Known rows, with every step that occurs:
busiso rugip rola rere: [-14  -6  36  -4  14 -19  -8  -5  28  -7 -15  49 -74   1 -18  -2 -36 -26
   0 -55 -30  23 -21  12 -22 -12]
rola madak busiso rugip bivuf: [-37  -6  28  -6  61  -9 -10  -7  25   4   3  33 -14 -18 -28  33 -40   6
 -16 -37 -11  -7 -37  20 -18 -12]
rola rugip sirik: [-32 -20  58 -34  30 -30   3 -20 -10   8 -23  42 -32  17   4 -17  11  35
   2   0 -23  14 -28  34   3 -51]
madak rola rere: [ 10  16  27  -8   0   6 -11   4  24 -19   8  30 -26 -24  39  24 -25   5
 -19  16 -55  62  -5  32  37 -19]
rola rugip bivuf: [-64 -11  29 -17  20 -32 -23 -10  21 -21 -10  53 -32  -3 -30 -13  -1  25
 -19 -11 -57   8 -10  24   6 -48]
busiso rugip sirik rere rola: [ 15  -2  67  20   9 -23   7 -19  24  56 -13  25 -56  10 -14 -36  12  -5
  -4 -39  24  -5 -25  46   2 -36]
busiso madak rola rere sirik: [ -1  -3  25  14 -22  -7   6  39  37 -34  -4   8 -42 -18  37  38   2  26
 -19  -3 -46  65  20  61   6 -27]
sirik rere rola madak: [  1  24  30  12 -10 -13   5  -5  -5  30  23  16 -40 -21  -6  12  14   0
 -26   5   9  22   8  73  46 -23]
madak rola rere sirik: [ 17   2  31 -15   5  -7   7  26  28 -10  -4  12 -36 -25  40  52  -3  13
 -11  18 -51  58  -4  65  12 -31]
sirik rere rola madak busiso rugip: [ -4  20  37  15  15 -10   3 -17  11  52  19   9 -32 -20 -10  37 -13  -4
 -26 -20  17 -19 -15  52   2   4]
sirik rere: [ -6  -8  50  37  13 -10 -37  15  15  31  20  34  -6 -16   2   0  13  30
 -24 -22 -49  11  10  46  30 -24]
sirik sena: [  4  17  36  28  42 -22 -33  20  28  27 -12  55 -17   6  36   6 -14  36
  -8  -8 -67  27 -16  24  47 -30]
madak busiso rugip sirik: [ -7 -23  69   4  79 -14   3 -13  28  41 -21  24 -15  17  -1  13 -26  26
  10 -46   3  -2 -44  22 -30 -17]
busiso madak rola: [ 12  -2   7  47  -3   6  -8  25  46 -31   4  35  -9  11  39 -16 -19  39
  -6  -5 -55  52  14  33  32 -21]
busiso madak rola rere: [ -8   9  16  21 -31   5 -10  18  35 -44  11  27 -28 -13  37  11 -21  20
 -25  -3 -51  73  19  30  31 -20]
sena sirik rere rola madak: [ 10  24   5   6 -15  -1  42 -13  -5   7  33  14 -25 -23  12  15  16  15
 -26  14  13  -2 -26  87  22   6]
rere sirik sena rola: [ 16  10  22  39  42 -48  -8  20  35   3 -17  34 -16  11  37  32  10  74
  14  20 -62  -5 -27  73  21 -29]
rere rola rugip bivuf: [-59   3  22 -24   4 -43   4 -30  32 -16 -23  35 -69   5 -43 -21   3  10
  -8  -2 -18  19   2  34  13 -41]
rere rola madak busiso rugip sirik: [  1   5  46 -27  55 -21  43 -28   7  39 -17   1 -50  12  -4  24 -27  -2
  12 -15  60   3 -46  44 -16 -13]
madak rola rere sirik sena: [ 22  27  28 -10   5 -27  -8  40  26   8  -6  32 -45 -36  63  56 -13  17
 -20  33 -68  44 -13  51  33 -35]
busiso rugip rola rere sirik: [ -8 -20  42 -10  18 -31  13  20  31   3 -26  29 -88  -2 -17  26 -16 -15
   4 -58 -29  21 -18  46 -45 -23]
ritu bivuf: [ -6 -12  68  30  53  11  -9  31  42 -12 -12  45  -8  21  -9 -24   0  22
 -12 -23 -29  55  -5  29  15 -24]
rugip rola: [ -6 -12  23  15  35 -17  10  11  26  -7  -6  42 -51  16 -10 -15 -25  15
  18 -28 -26  33   9  32   5 -18]
rere rola: [  4   4  33  17  26 -14  10  -8  38  17 -17  17 -43  25   1  -1  -3  22
   6 -13 -14  46   1  51  30 -17]
busiso madak rola rugip bivuf: [-55  -6  -7  11 -25 -23 -10  14  42 -61   0  53 -33  -4  -8 -36 -13  32
 -19  15 -65  25  12  17  15 -48]
madak busiso: [-22  -7  46  12  66  -6 -11   3  30  17   2  13   1   0   9  41 -24  46
  -6 -20 -40  20  -2  37   8  -1]
rere sirik: [  7 -23  50  14  49 -14  -3  24  27  22 -19  18 -27   9  11  29  16  38
   2 -23 -46  33  -8  71   2 -30]
rere rola madak busiso rugip bivuf: [-31  11  20 -11  47 -22  17 -21  35  12  -7  12 -49 -11 -40  24 -39 -11
  -5 -30  29   2 -28  30 -11  -7]
sirik sena rola rugip: [-29  22   9  12  16 -53 -28 -15  11 -20 -11  66 -17  18  26   4  -2  68
  -6  38 -86 -24 -35  37  35 -27]

Rows:
[  3  11  41  29  69 -47   0 -18  34  26 -12  36  -7  20  27  16 -37  60
  21   1 -16 -43 -63  23  -5 -12]
madak busiso rugip sirik sena rola
[  6  10  22  31  -7 -10  31 -14  24  11  23  10 -29  -7   9  -8  16  29
 -18  -3  -9  -6 -17  78  17   9]
sena sirik rere rola
[-30   6  28 -12   6 -30   5 -27  14   4 -20  25 -59  21  -6  -7   9  24
  -1   4 -26  25  -9  49  21 -27]
rere rola rugip
[ -4  -4  32 -39  13 -20  16 -11   3 -10 -12  47 -25   9  33 -24 -10  26
   3  41 -29  17 -29  30  16 -52]
madak rola rugip sirik
[-28   6  17 -20  53 -19  31   2   3  -7  14  21 -34 -10  -9  46 -42  13
  15  -4  11  22   5  41  -3   3]
rugip rola madak busiso
[-27   0   6  17 -25  -8 -10  11  26 -44   2  45 -25  12  35 -21  -8  41
 -18  14 -72  30   3  29  21 -31]
busiso madak rola rugip
[-18   3  34 -13  57   2   2  -3  -4  12  17  15   3 -13  13  63 -23  35
  -8  -4 -17  27 -11  49  17  -3]
rola madak busiso
[ -7  -4  39   1  21 -24   4  -1  24 -31  -8   3 -34  -3  10  58  15  48
   0   8 -48  25 -15  86   0 -19]
sena rola rere sirik
[-10  13  55  -7  25 -40 -21  29  20  23 -18  31 -47 -25  36  62   5  26
 -24 -10 -59  38 -12  56  17 -35]
rola rere sirik sena
[  1  12  40  37  -2 -19  -7  -5  27  34  10  15 -42  -8  -8  -9  17  16
 -18 -10 -13  22  21  66  38 -19]
sirik rere rola
[  8  20  13  47  38 -35 -25   1  33  -3  -3  49  -2  15  35   9 -15  68
   7  19 -72  -1 -28  42  44 -19]
sirik sena rola
[  2  -7  26  33  10   3   0   4  15   6  34  33   7 -14  19   0  12  43
 -25 -13 -49 -18 -22  64   8   6]
sena sirik rere
[ 11  31   2  21  28 -30 -11   1   2 -11   7  52  -1   1  42  27 -12  53
   3  38 -48   5 -36  53  50 -22]
sirik sena rola madak
[-28  -4  31  10 -45 -27   1   9   1 -13  18  43 -27 -10  22 -41  18  32
 -26  29 -24   2  12  39  15 -55]
busiso madak rola rugip sirik rere
[ 17   7  52  -1   4 -21  19 -21  -7  51  -2  26 -55  -4 -10 -17  12 -20
 -10 -17  47  -6 -35  52   7 -37]
busiso rugip sirik rere rola madak
[-58  10  10 -13 -27 -40  27 -27  21 -19  20  32 -51 -24 -39 -25  20  20
 -30  11 -14 -37 -18  60  -1 -17]
sena sirik rere rola rugip bivuf
[ 18  19   7  11  35 -40   4  17   6  -3  -2  36 -18  -3  43  54   8  59
   7  35 -43  -5 -34  86  29 -29]
rere sirik sena rola madak
[-11   4  37 -21 -17 -25   1  -3  -8  13  19  50 -23 -22  22 -27  14  19
 -19  49 -33  -9 -12  41  24 -54]
madak rola rugip sirik rere
[ -8  25  46  -8  21 -50  -1 -17  12 -11  -8  36 -29  -3  29  19  -8  47
   5  27 -22  13 -35  41  29 -33]
rugip sirik sena rola rere
[-18  28  32   2  16 -17  14  -8   1  39  29  -5 -27 -33  -8  49  -3  15
 -23  13  25   6  17  70  26   1]
sirik rere rola madak busiso
[  8  12  33  21  47 -48   2 -13  20   5 -14  45 -12  23  34  -8  -5  65
  27  26 -24   0 -36  40  32 -38]
rugip sirik sena rola
[-11 -15  47  27  67   0 -25  -2  38  34  -9  30  -6  13   7  25 -33  29
  -5 -54 -45  -4 -35  22 -16   1]
madak busiso rugip
[ -6  -9  53 -25  69  -7  16 -13  -1  32  -7  24 -12   4   7  30 -30  14
   4 -29  20  -3 -56  29 -23 -19]
rola madak busiso rugip sirik
[-26  20  43 -30  15 -67  15 -25   4  30 -37  44 -72  19  15 -19   5  23
   2  28   3   8 -25  31  30 -52]
rere rola rugip sirik sena
[-10 -13  57 -13  27 -17  -8  14  21   5 -18   9 -42 -16  12  56  13  21
 -14 -21 -43  50  -3  72  -5 -31]
rola rere sirik
[-35  -4  42  -9  32 -25   3  -5  34   0  -3  28 -59 -13 -19  39 -51 -10
  -3 -55 -14   8 -13  15 -38   9]
madak busiso rugip rola rere
[ -6   2  11 -13  -1 -10 -11   0  12 -21   0  54 -20   2  35  -9 -14  26
  -9  32 -76  20 -20  33  29 -33]
madak rola rugip
[-13  36   5  10  51 -32   1  -2   8  -8  19  30  10 -12  37  67 -30  66
   0  41 -33 -14 -31  52  35   4]
sirik sena rola madak busiso
[-34  -7  46  -1  -5 -46  -3 -28  -9  -6  13  41 -20   7  -4 -20  35  60
  -6  37 -28 -40 -19  60   8 -43]
sena rola rugip sirik rere
